Every row comes from one small tree of marks. Brackets hold a mark, then the marks that hang from it, in alphabetical order. Every link used is in the known rows. Which tree was each row made from?
(in the rows, 128 means zero)
Known rows:
(fomo vakef): [144 132 134 126 135  70 105 140 110 104 124 125 146 104 130 122  93 140
 130 160 139 138 154]
(zotepov nipitiv (rele gatu)): [148 146 175 131 139  78  97 135 140 105 114 143 116 113  97 105  88 155
 107 156 161 132 147]
(vakef fomo (kamag (fizo gatu))): [155 135 135 124 117  81 104 108  98 113 148 108 186 109 134 154  92 141
 117 186 148 170 161]
(kamag (fizo gatu leke)): [154 101 126 151 132  74 115 120 123 111 121 104 161 109 125 138  79 126
 143 186 166 140 150]
(rele gatu (zotepov nipitiv)): [132 150 164 134 147  81  62  92 136 108  98 143 127 106 101  89 101 159
  97 181 153 139 157]
(gatu fizo (fomo vakef)): [168 114 154 144 106  43 127 147  99 109 140 120 176  95 131 140 127 139
 130 158 137 131 152]
(fizo gatu (kamag vakef) leke): [164 121 117 158 118  77 136 170  82  91 122  88 169 102 129 153  75 129
 166 195 149 149 175]
(kamag fizo): [144 104 134 100 136  77  95  83 128 122 113 127 142 116 125 126  91 136
 117 171 145 143 122]
(zotepov nipitiv (rele (gatu fizo fomo))): [171 130 197 148 110  50 120 143 129 111 132 137 146 105  96 124 122 153
 108 154 159 121 144]
(rele (gatu fomo)): [148 138 146 125 129  58  83 125 130 107 110 123 129 105 135 103 108 142
 118 165 143 138 126]
(kamag (fizo (gatu fomo) leke) vakef): [175 127 128 172  97  50 117 111  89 117 128  98 176 100 124 164  99 122
 137 201 187 140 160]
(leke (fizo gatu kamag)): [150 110 128 102 129  72 168 160 112 104 131 102 170  98 145 144  77 150
 153 163 134 142 151]
(fizo gatu): [148 117 124 114 141  77 110 149 127 109 142 114 145 104 131 142  74 142
 129 165 147 140 140]
(leke (fizo (gatu fomo))): [157 129 138 119 117  45 151 152 118 120 152 107 159  86 143 158  96 145
 126 156 161 130 141]
(zotepov nipitiv): [141 125 162 127 144  70  90 130 130 113 143 134 120 110 111 137  93 151
 100 167 155 137 143]
(leke (fizo (gatu fomo) kamag)): [163 118 135 121 110  45 168 162 103 104 142  96 173  90 148 151  93 149
 151 162 150 141 155]
(rele (gatu fizo (fomo vakef)) (zotepov nipitiv)): [159 148 185 175 110  46  93 106 105 107 112 142 179  94 103 100 139 157
 108 179 155 128 179]
(leke (fizo (gatu fomo) (kamag vakef))): [169 138 129 124  93  49 170 149  76 111 138  97 184  88 144 170  94 147
 147 178 156 143 159]
(vakef fomo kamag): [145 145 145 116 130  82  92 144 101 103 145 111 148 105 133 148 105 141
 109 167 125 166 160]
(gatu (fizo kamag leke) (fomo vakef)): [176  99 155 187 101  40 149 183  80  84 125  93 191  97 133 132 126 128
 172 172 136 135 181]
(kamag (fizo gatu) (vakef fomo)): [164 136 125 134 106  86 107  88  86 128 132 112 179 109 127 166  87 134
 115 195 157 150 159]
(fizo (kamag vakef) leke): [156 119 127 147 123  76 123 155  85  92 107  97 151 107 127 142  92 127
 157 189 137 148 164]
(zotepov nipitiv (rele (gatu fomo))): [162 154 184 150 120  52  96 139 132 106 126 137 120 106  99 111 103 154
 104 155 178 130 152]
(nipitiv (zotepov (rele (gatu fizo)))): [162 134 147 112 131  81 130 154 141 102  95 141 157 103 138 105 110 138
 137 143 116 119 117]
(vakef fomo (kamag fizo)): [147 134 144 113 121  81  92  92 100 114 133 115 165 113 130 145 107 138
 107 180 136 168 153]

Which tree is each row?
[144 138 135 114 119  69 104  96  93 108 122 127 179 111 128 126 102 140
 127 179 146 163 157]
(fomo (vakef (kamag fizo)))
[160 130 135 163 110  81 100  95  87 119 109 104 160 110 122 155 107 119
 121 197 153 145 165]
(kamag (fizo leke) (vakef fomo))
[146 155 172 154 129  56  62  94 126 108 110 138 133 100 102  97 117 158
  94 180 169 137 160]
(rele (gatu fomo) (zotepov nipitiv))
[157 101 124 156 135  71 133 183 109  84 126  89 157 105 133 134  74 132
 170 179 144 147 168]
(fizo gatu kamag leke)
[168 127 157 177 102  38 135 176  81  91 146 101 191  91 130 148 137 127
 143 173 142 146 178]
(gatu (fizo leke) (fomo (vakef kamag)))
[175 137 169 149 102  50 135 154 109 102 112 130 172  98 116 108 122 143
 137 147 144 124 155]
(zotepov (rele (gatu fizo (fomo vakef))))
[152 158 136 113 141  83 106 149 143  97  90 140 133 106 141  95  91 140
 133 144 134 127 124]
(nipitiv (zotepov (rele gatu)))
[169 106 135 172 114  48 113 124 113 112 133  99 167 100 128 145  94 125
 141 185 182 138 154]
(kamag (fizo (gatu fomo) leke))
[173 124 150 126  95  60 127 129  86 103 104 113 177 103 133 126 125 141
 144 186 118 142 138]
(rele (gatu (fizo (kamag vakef)) fomo))
[160 137 132 128 113  86 111 135  75 102 121 103 158 109 132 151  97 137
 133 181 123 158 167]
(fizo (kamag (vakef fomo)))
[160  75 146 143 129  71 144 173 110  89 116  97 163 106 128 134 108 129
 165 173 114 138 152]
(gatu (fizo kamag leke))
[160 139 144 176 102  39 109 120  81  98 126 105 185 101 129 134 121 126
 140 186 171 157 178]
(gatu (fomo (vakef (kamag (fizo leke)))))
[148 133 136 154 120  65 111 116  90  97 115 111 181 108 126 127 106 126
 142 187 155 158 176]
(fomo (vakef (kamag (fizo leke))))
[173 123 133 201 107  42 138 193  79  77 137  85 187  94 138 133  92 132
 178 178 166 144 198]
(fizo (gatu (fomo vakef)) kamag leke)
[154 156 143 138 111  43 105 148  84  96 147 114 168  95 135 137 115 142
 126 165 152 158 166]
(gatu (fomo (vakef kamag)))
[143 126 176 130 138  81  86  97 134 113 104 145 152 103  98 101 119 157
  99 180 134 131 149]
(rele (gatu fizo) (zotepov nipitiv))
[152 101 149 152 133  80 117 136 116  85  71 107 170 103 118  87 116 136
 160 186 111 140 165]
(rele (gatu (fizo kamag leke)) zotepov)
[152 109 176 175 131  76 110 132 116  87  88 118 166 106 100  93 119 148
 141 195 132 136 180]
(rele (gatu (fizo kamag leke)) (zotepov nipitiv))
[158 129 137 165 118  76 112 130  94 103 141  92 186 106 131 155  94 126
 133 195 157 164 180]
(vakef fomo (kamag (fizo gatu leke)))
[159 114 160 121 118  56 106 131 129 111 117 125 154 102 132 115 127 140
 120 164 124 129 120]
(rele (gatu fizo fomo))
[181 102 148 165  93  48 146 163  74  97 123  91 179  98 126 161 125 124
 159 186 135 138 162]
(gatu (fizo (kamag vakef) leke) fomo)
[156 157 159 143 105  52 101 117  89  96 107 127 199  89 122 102 143 149
 125 178 132 153 174]
(rele (gatu fizo (fomo (vakef kamag))) zotepov)
[162 130 135 123 108  49 108 107 101 113 153 109 183 101 133 153  98 141
 124 182 170 163 148]
(vakef (kamag (fizo (gatu fomo))))
[161 145 159 127 123  58 104 142 132 104 109 125 126 103 116 105 100 143
 123 146 156 134 136]
(zotepov (rele (gatu fomo)))
[179 136 158 174 113  51 135 178 130  93 100 120 165  93 138 112 128 124
 150 149 142 112 137]
(nipitiv (zotepov (rele (gatu (fizo leke) fomo))))
[154 133 126 165 117  65 123 132  87  95 131 103 200 103 129 138  90 128
 151 194 167 159 185]
(fomo (vakef (kamag (fizo gatu leke))))
[148 172 171 178 119  49  68 102 106 101 107 140 154  96 104  88 121 159
 104 180 174 137 185]
(rele (gatu (fomo vakef)) (zotepov nipitiv))
[178 118 195 151 104  51 138 155 114  95 124 126 160 108 101 115 117 156
 134 160 148 133 157]
(zotepov nipitiv (rele (gatu (fizo kamag) fomo)))
[174 141 155 133 113  55 129 157 132 102 107 134 163  95 141 112 125 137
 135 142 133 118 121]
(nipitiv (zotepov (rele (gatu fizo fomo))))
[179 156 157 157 103  49 136 163 112  96 105 139 185  93 143 104 130 137
 144 143 138 117 147]
(nipitiv (zotepov (rele (gatu fizo (fomo vakef)))))
[174 145 197 172 100  44 127 149 109 104 129 141 167 101  97 114 126 153
 118 156 164 122 169]
(zotepov nipitiv (rele (gatu fizo (fomo vakef))))
